Every row comes from one small tree of marks. The marks that hang from a mark follow it in brackets, in alphabetical order. Every link used is in the known rows. Which tree was each row made from?
Known rows:
H(V(B) Y(S)): [ 30  -6  26   9   9  -3 -24 -10 -35   6 -15 -22   1  -6   4   7  -9  28
   1  12   8  28  -8   4 -15  30  -4   3  30  87  27 -25  22 -16  -8  25
  14   4  42  -3   7 -36 -12 -14  -7   8 -14  -5 -31  43  27  12  11  -1
  -1 -35 -18  11  -1   2  14  -6]
Y(H(V) S(W(B))): [ 15  -7  41   5  36  50 -36 -15 -63  -6 -17 -38  -6 -13 -23  16   6  14
 -20  18  -2  23  11  41  -3   1 -12   3  41  43  46 -32  -7 -19   4  11
   8  -3   8  11  20  -9  -8 -47  24 -17  23  17 -12  -4  23   1  14 -27
   1 -43   8 -15  -1 -25   5  12]
B(Y(S)): [ 15  -3   6   0   6  10 -23 -14 -23   0 -20  -9 -16   8  23   7   1  14
 -19 -23  14   9  20  -3  -4  -1  17  10  32  56  -6 -33  25  10   5  -4
  36   9  12 -23   6 -10  15   6  14 -11 -17  -8 -29   5   2   4  -5   3
  -7  -1  -9  -3  -1  10  -5  40]
H(V Y): [ 33  10  19   6   1  -6 -11  -5 -11  14   0 -10   3  -4 -19   4  -6  21
  -2  -1  17  16   3  -2 -27  35  24  -1  38  62   8 -16   7   1 -15  17
   2 -18  13   3   2 -23 -10 -18  -2   1 -25 -24  -8  42  20   9   8  -7
  -4 -19   8  11  -5   2  25  -1]
S(W(B)): [  4   4  14   6  14  47 -14   0  -8  -8   2 -20 -14  17 -11   3  -1  -3
  -7  10 -28  25  22  22   0   6  -6  -6   7  28  26 -16   2 -19 -20   9
   3   4  -6  21   2   0  -7 -19   8   3   9  20  14 -22 -12   9  -7  19
  -9 -26 -10   0   2   8  16  14]
B(Y(H S)): [ 17   3  20 -19   6  18 -29 -34 -42  -1 -20 -17 -15   0  19   3   5   7
 -47 -23  22   4  18   6   4 -20   8  18  43  48 -11 -47  25  11  14   5
  42   9   6 -25  14   4   8  -2  14 -30  -2 -12 -33   1   3   2  -2 -13
   6  -3  -9 -11   0  -8 -15  29]
V(B(W Y) H): [ 24  23  24   6  -5  -3 -24 -12   9 -12  23 -29 -36  30  18 -10   7  25
 -29 -29 -26  31  27 -25  -1 -14 -16   8   0  80  15 -41  65 -34  -9  36
  24  26 -14  24  14  13 -22  11 -19   6 -17  14  -1   5  10  -2 -27  26
  41  13 -43 -27  16  34  18 -20]
H(Y): [ 15  16   5 -13 -15   0   2 -18  -5   8  -8  -2  -3   3   5   2  -6  -2
  -7 -18  13  13  13  -3  -8  19   8  -7  27  46 -14 -19  20  15 -22  14
  12  -1  12  -1   2  -1  -7 -10 -18  -6 -14 -10  -9  18   1  21  -7   9
  -7 -17  -7  19   2   9   8  -5]
H(V(B(W Y(S)))): [ 35   0  33  12  23   0 -34   3 -20  -3  -1 -30 -20  25   2  10  -4  38
  -9 -12 -11  31   6  -7  -6  13   6  22  13  96  31 -30  34 -31   0  11
  38  14  15  -2   8 -21   2   4   3  19 -19  -9 -28  34  15 -12  -3  11
  20 -14 -15 -20   1  26   7  27]
S(W(B) Y): [-12  -5   0  -9  24  45 -12  -1 -10  -9 -12 -33 -42  15 -29  -4  -1 -22
 -21   7 -36  33  33  10   2   5   3  16   9  42  17 -23 -10 -18 -44   2
  -7 -11  -7  22  11  14   1 -37   1   9   5  43  13 -16  -4  29  -7  17
 -15 -14  -4 -12  23  21  13  21]
S(W Y): [ -7 -10  -2  -5  22  27 -19 -16 -12 -17 -15 -19 -38   6 -16  -2   5 -23
 -30  -9 -32  25  38  -2   5  10   6  11   6  41   2 -13  -9 -10 -21  -8
 -10   5   0   6  -1  23  -7 -44  -7 -12  -3  19  10 -10 -23  29 -13  20
 -25  -6   6 -23  27  11   8  22]
V(H(Y(S))): [ 14  14  18  -5 -14  -4 -24 -31 -29   8 -16  -8  -6 -18  24  -3  12  11
  -7 -22  14   6  21  -6 -10  15 -14  -4  40  55  -1 -28  30   8  -9  29
  -3  10  10  13  23  -2 -28 -25  -6 -27  -8   8  -8  11  21  12   5  -2
   2 -19 -13  11   9   1   4 -25]
S(W Y(H(V))): [  8 -11  17  -6  43  25 -30 -25 -29 -16 -13 -33 -26  -6 -48  -2   0  -7
 -45   5 -19  28  26   5  -4   4   3  22  23  45  18 -19 -21 -16  -8   5
 -15 -13   1   5   3  15  -8 -59  -7 -19  -6  13   3   7  -2  15  -4 -14
 -15  -9  20 -31  29 -11  10   9]
H(V(B(W)) Y(S)): [ 26  -2  28  13   7 -13 -25  -8 -29  15 -14 -26 -13  10   1  13  -4  28
  -2  -7  -8  29  12   5 -11  36 -12   3  22  95  37 -28  32 -29 -14  21
  23  15  22   9  10 -25 -17 -13 -14  10  -6  -9 -34  49  32   4  -2   5
  11 -47 -23  -2  11  15  -1   2]
B(V(H) W Y): [ 14  37  40  10  23 -10 -27 -26  21  18  20 -28 -48  41  -2  -3   0   8
 -24 -37   0  12  49  -2  16 -18  15   3  28  88  10 -46  39 -33   0   9
  35  19 -52  33   6  37   4  28  -9   5 -18  -2  -7   8  -5 -23 -23  17
  38  -1 -10 -26  -3  35  12  10]
S(W(B H(Y))): [  1  28  25  -1   3  51   3   2 -19  -6  -1 -19 -31   6 -20  -6   9  -3
 -26  -2 -11  38  36  15  -2  12 -17 -10  49  28  21 -40   6  -8 -21  31
 -22 -12 -14  10  -2  10 -17 -30  -3  -5  13  37  10 -23   4  19   7  16
   7 -54 -11  10  19  -6  31 -16]
V(B): [ 20  -6  -1  13   7   4 -14  -2   8 -14  -7 -13   2  11   4   3 -10   8
  -6  12 -26   9 -13  -5  -9  -8  -4  -6 -10  45   9 -19  24 -16  -2  23
  23  14  32  12 -10 -14  -3  -4 -24  15  -7  -7  -4  -1 -20  14 -10  29
   1   6 -24  -2   4  25  12 -25]
V(B(Y(S)) H): [ 21   5  23  10   0   2 -39 -26 -19  -8  -4 -28 -19   8  32  -6   6  29
 -24 -17  -8  14   7 -25  -9 -14  -9  10  15  77   7 -40  54 -16   8  35
  24  24  18   1  14  -9 -11  -2   0 -14 -19  23 -12  -1  16   9   1  12
  18  17 -40  -7   8  17  15 -12]
V(H): [ 29  17  16  13   0   3 -21 -19   8  -9  -4  -7   5 -13   9   0   8   8
 -16  -9  -5   2   5 -11 -10  -5   2  -8  14  34  -2 -14  20   4  -8  25
  -3   3  -2  34  11   3 -23 -19  -5 -21 -19   2   9  -4  -7   1  -7  -1
   1  12   0  -1   2  16  10 -30]
H(V): [ 35  -1  19  22  23   6 -19  -2  -4  -3  -4 -11  12 -10 -24  10  -8  19
  -2   8   5   8 -13   1 -17   9  30   7  16  46  16  -3  -4  -2  -4   7
   8 -15  14  11  -6 -31  -1 -18  11   5 -31 -21   0  26  -7  -6   1  -7
 -12  -6  21   2 -14   4  16  10]
H(V(B(W(S))) Y): [ 34  27  37  22   0  -7 -33   4 -14  10  12 -18 -18   8  -9  11   4  26
   1  -2  -7  38  16  17 -11  34  -9   9  22  97  46 -40  32 -48 -24  15
  21   4  -1  21  -2 -29  -1  -8 -18  31 -18  -6  -8  45  25   2  -9  19
  18 -46 -19   5   3  16  18  -7]

Write each row's tree:
[ 12   8  24  -4  -7   8 -39 -29 -37 -13  -3 -22 -20  -3  31 -14  10  16
  -6 -16 -17  27  22  -6  -3  24 -39 -10  16  71  23 -29  40 -18  -7  40
  -7  28  23  13  13   6 -44 -36 -19 -20   7  25   0  -3  19  25  -1  18
   7 -32 -51  -4  19   5  16 -49] | V(B H(Y(S(W))))
[ 11  22  28  25  19  24 -37   0  -8   6  -9 -22 -17 -34 -38   1  33  -8
 -45  17   3  22  27   9 -14   5   8  44  55  61  39 -39 -16 -18 -15   8
 -14 -39  -4   8 -17 -29  25 -36  29  -2 -34  19  -1  -8  -2   3  25  -1
  -3 -24  46  25   8 -17  14  23] | W(H(V) S(Y))
[ 32   5  21  21  20   6 -24  -1   1 -13   7 -26  -9  15 -11   3 -11  38
  -9   6  -8  22  -9 -17 -23   1  26  17  18  82  15 -23  22 -23   4  15
  24   0  20  -4  -3 -32   8   1  -6  18 -41 -10  -6  31   5   3  -6   7
  12   9 -15 -13   0  12  29   7] | H(V(B(Y)))
[  4 -15  21  -7  19  31 -35 -35 -53 -16 -31 -24 -10 -10   6   6   5  -4
 -34  -8  -8   5  22  30  15  -4 -16  -1  26  22  11 -24   3   6   7   1
  14  14  14  -9  12  15 -13 -40   4 -41  31   1 -25 -14  -3   8  -5  -9
 -14 -28   8 -18  11 -19 -18   3] | Y(H S(W))
[  4  49  44  15   9  -2 -25 -14   6  26   6 -15 -39  10 -21   9  21 -13
 -27 -21   8  19  55  48  19   5  -9  -1  57  81  38 -56  18 -36 -19   0
  23  -2 -44  21 -22  21  18  10  -4   6   3   5 -13  -1 -10 -16 -11  24
  33 -67  21  25   0  11   7  -1] | B(V W(H(Y) S))
[  7  37  34  15  19  -1 -37 -11   9  21  21 -20 -51  42   3  11  11   8
 -17 -25   7  16  51  40  26  -4  18  15  30 102  29 -59  27 -46  -6 -23
  52  12 -59  15 -13  15  47  40   5  18  -8 -12 -15   9 -14 -23 -27  29
  30 -26   7  -7 -17  28   0  49] | B(V W(S) Y)
[ 33  -1  33  -1  19  17 -39 -24 -46  -3 -18 -27 -12  -7  -3  13   0  26
 -41 -15  30  13   9   7  -6 -12  18  22  53  65   5 -41  14   1  19  11
  37  -3   8 -24  12 -13  11 -18  21 -22 -15 -19 -38  17  25  -8   9 -28
   9  -5   9 -13  -2 -13  -1  33] | B(Y(H(V) S))
[ 10  12  23  -1  27  18 -49 -19 -18   5 -10 -22 -10 -25 -26   9  19  -8
 -43  22   4  17  14  27 -11  -2  11  39  33  60  33 -36 -14 -23 -16  -2
   8 -19  -6  12   2 -23  24 -39  12  -3 -18   8  -3   8   4  10   5  -9
  -8 -16  30  10   5 -12   3  22] | W(S(Y(H(V))))
[ 38  12  27  -4  21  20 -23 -18 -22  -2   1 -17  -6  -1 -20   3  -5  26
 -45  -8  20  14   8  -4 -15 -21  29  14  46  61  -1 -37  14   2  12  15
  26 -13  -6 -12   5 -10   4 -13  12 -14 -27 -13 -18  23  12  -5  -5 -20
  11  10   8 -21  -1  -6  17  16] | B(Y(H(V)))
[ 13  19  27   6   2  21 -23  -3 -16   6 -16 -20 -43  13   6  10  16  15
 -42 -38   1  25  48   0  16  -6  -4  18  39  59   4 -59  39   5   3  12
  36   4 -10 -20   1  19   0   8  15 -18 -12   1 -39   0   2 -12  -2  11
  24 -25   3  -9  14   9 -10  38] | B(W(H) Y(S))
[ 24  44  40  23  -3  12 -24   1  -8  20  10 -12 -28  -7 -23   6  35  13
 -24 -20   4  32  38  27  -6  26  -9  17  48  76  41 -52  17 -24 -18  12
   8 -12 -29  13 -10 -11   2 -21  10   6 -16   4  -9  20  16  -9   2   9
  23 -63  17  18   5   3   9  11] | B(W(H(V Y) S))
[ 11  24  29  -2 -12  39  -4  -5 -26  17 -23 -16 -11  -9  -3   3  11  -1
 -26   2  10  19  12  16  -8   5 -15   1  70  46  19 -52  14  16 -20  44
   8 -19  13   3   6 -16  -3 -16  12   0   9  27 -17  -6  21  10  26  -3
  12 -57  -6  34   4 -10   6  -2] | W(B H(Y(S)))
[ -6  17   8   4  10  29 -29   4  -1  15 -14 -22 -23  -5 -10   7  18 -18
 -16  31 -12  21  12  32  -9  -1   1  33  23  54  36 -42  -6 -30 -46   6
  19 -25 -10  32   8 -30  39 -13  20  28  -9  32   6 -15  10  15   7  12
  -3 -24  -1  31   1   8   2  34] | W(B S(Y))
[  9  21  18  11   2  -6 -47 -11   8  -6   6 -28 -33   9   7  -4  26   2
 -26   0 -43  27  34   5   2  -2 -31  24  -1  80  39 -36  42 -53 -30  28
   8  14 -14  50  10   2 -11  -9 -17  12  -8  31  10  -8   0   6 -15  36
  21 -12 -22   1  25  27   5 -22] | V(B(W(S(Y))) H)
[ 18  29  27   0   1  14 -39  -8 -14  -6  17 -26 -36  22  10   4  15  12
 -47  -9 -13  28  29  20   7 -21 -21  24  15  81  28 -62  51 -48   1  10
  56  16 -21   2   2   0   9  19 -12  13  -3   2 -19   3   8  -2 -29  24
  36 -20 -30 -16  13  21  -1   2] | V(B(W(S) Y(H)))
[ 13  -8  31  21  27  37 -33 -10 -38  -7 -23 -28  -8 -15 -12   5  17  12
 -22  -7  -5  14  28  17   5  17  -9   3  38  40  28 -20  -9  -1   9   9
  -9  -6  18 -12  -5  -4 -10 -45  23 -32   1   8 -13  -7  -5  -1  17  -7
 -11 -42  30  -2   9 -18   7  17] | Y(S(W(H(V))))
[ 22  15  21 -15   8  13 -13 -24 -10   2   5 -16 -35  28  -1  12   5   5
 -49 -34   3  26  39  -5   7 -20   9  12  27  53 -10 -48  40  -8   1  11
  48  10 -32  -5   7  25 -13  14  -4  -9 -12 -13 -22  14   1  -6 -30   4
  24 -11  -4 -35  12  22  -8  17] | B(W Y(H))
[ 18  20  37  17  14  36 -22  -4 -21 -11   3 -19 -23 -11 -30 -13  10   9
 -32  -9  -1  34  29   5  -6  25  -3   0  48  49  23 -16   0  -1  -8  22
 -27 -14   0  -3  -9   7 -26 -54   3 -22 -12   7  -2   5   1  11   4   1
   0 -43  16  -9  16 -19  34 -14] | S(W(H(V Y)))
[ 12  27  39  -6  30   5 -22 -30   1  10   7 -29 -44  40 -17  10 -12   0
 -47 -27   9  16  46  19  26 -34  21  -2  40  79   5 -58  29 -23   6  -1
  55  15 -48   8   2  43  14  28 -15  -2   0 -19 -21   9 -12 -23 -29   3
  40 -10   3 -35   2  23  -3  14] | B(V W Y(H))
[ 21   8  17   3  -2   1 -14   0   9  -9  14 -21 -35  44  10   7  -4  14
 -22 -24 -25  38  24 -14   9  -3  -4   9  -4  75   7 -37  50 -27  -9  15
  43  25   2   4   1   2   0  25 -24  18 -14  -5 -13  13  -2   2 -30  32
  23   5 -38 -20  12  44  11   8] | V(B(W Y))
[ 21   9  21  20   4  12 -15   4  13 -16  -1 -21 -18  19  -9   6  14   0
 -27  -6 -35  26  15  -5   4  -4 -20  -4   6  44  20 -35  40 -16  -5  30
  19   9   8  23 -10   8 -14  -2 -23   8  -7   5  -9  -2 -25   1 -10  34
  28 -33  -8  -7  22  21  10 -29] | V(B(W(H)))
[ -8  37  38  11  29  54 -18  -8   1   0  15 -44 -45  32 -28  -9   3 -10
 -36  -7  -8  32  42  24  16 -22   8   1  48  56  33 -53   5 -24  -1  10
   2 -12 -35   9 -17  24  20   1   8   7   5  29  11 -33 -18  -7   3  16
  20 -31   1  -8   2  -1  33  13] | S(W(B(V Y) H))
[ -8  35  41   6  19  45 -10  -8 -14   8   3 -34 -41  21 -35  -8   5 -16
 -23   4  -6  26  39  37   9  -2  -5  -7  52  54  29 -45  -2 -19 -18  22
 -12 -11 -33  23  -8  25   2 -21  -7   2  16  30   9 -22  -9   4   9  17
  18 -57   0   6  11  -4  39 -14] | S(W(B(V) H(Y)))
[ 13  13  36  -3  27  56 -20   0 -29  -5   8 -33 -32  14 -28   1  -1  13
 -32  -1  -3  36  21  19  -8 -13   5  19  31  51  25 -37   7 -26  -7  11
   8 -12 -20   1  13   4  -2 -21  17   4   0  21   6  -2  23   2  -1 -15
   9 -20  -9 -21   1  -9  25  20] | S(W(B(Y(H(V)))))
[ 12  44  27  26   1  51 -25  14  -3   7  -1 -17  -5 -18 -16   7  37  -3
 -25  23   2  21  10  40  -5 -11 -12  21  52  33  48 -55  -1 -21 -24  20
   3 -26 -13  31 -11 -29  29  -8  30  10  -6  37   5 -36  -6  -3  18   8
  20 -42   6  37  -5 -12   8   7] | W(B H S)
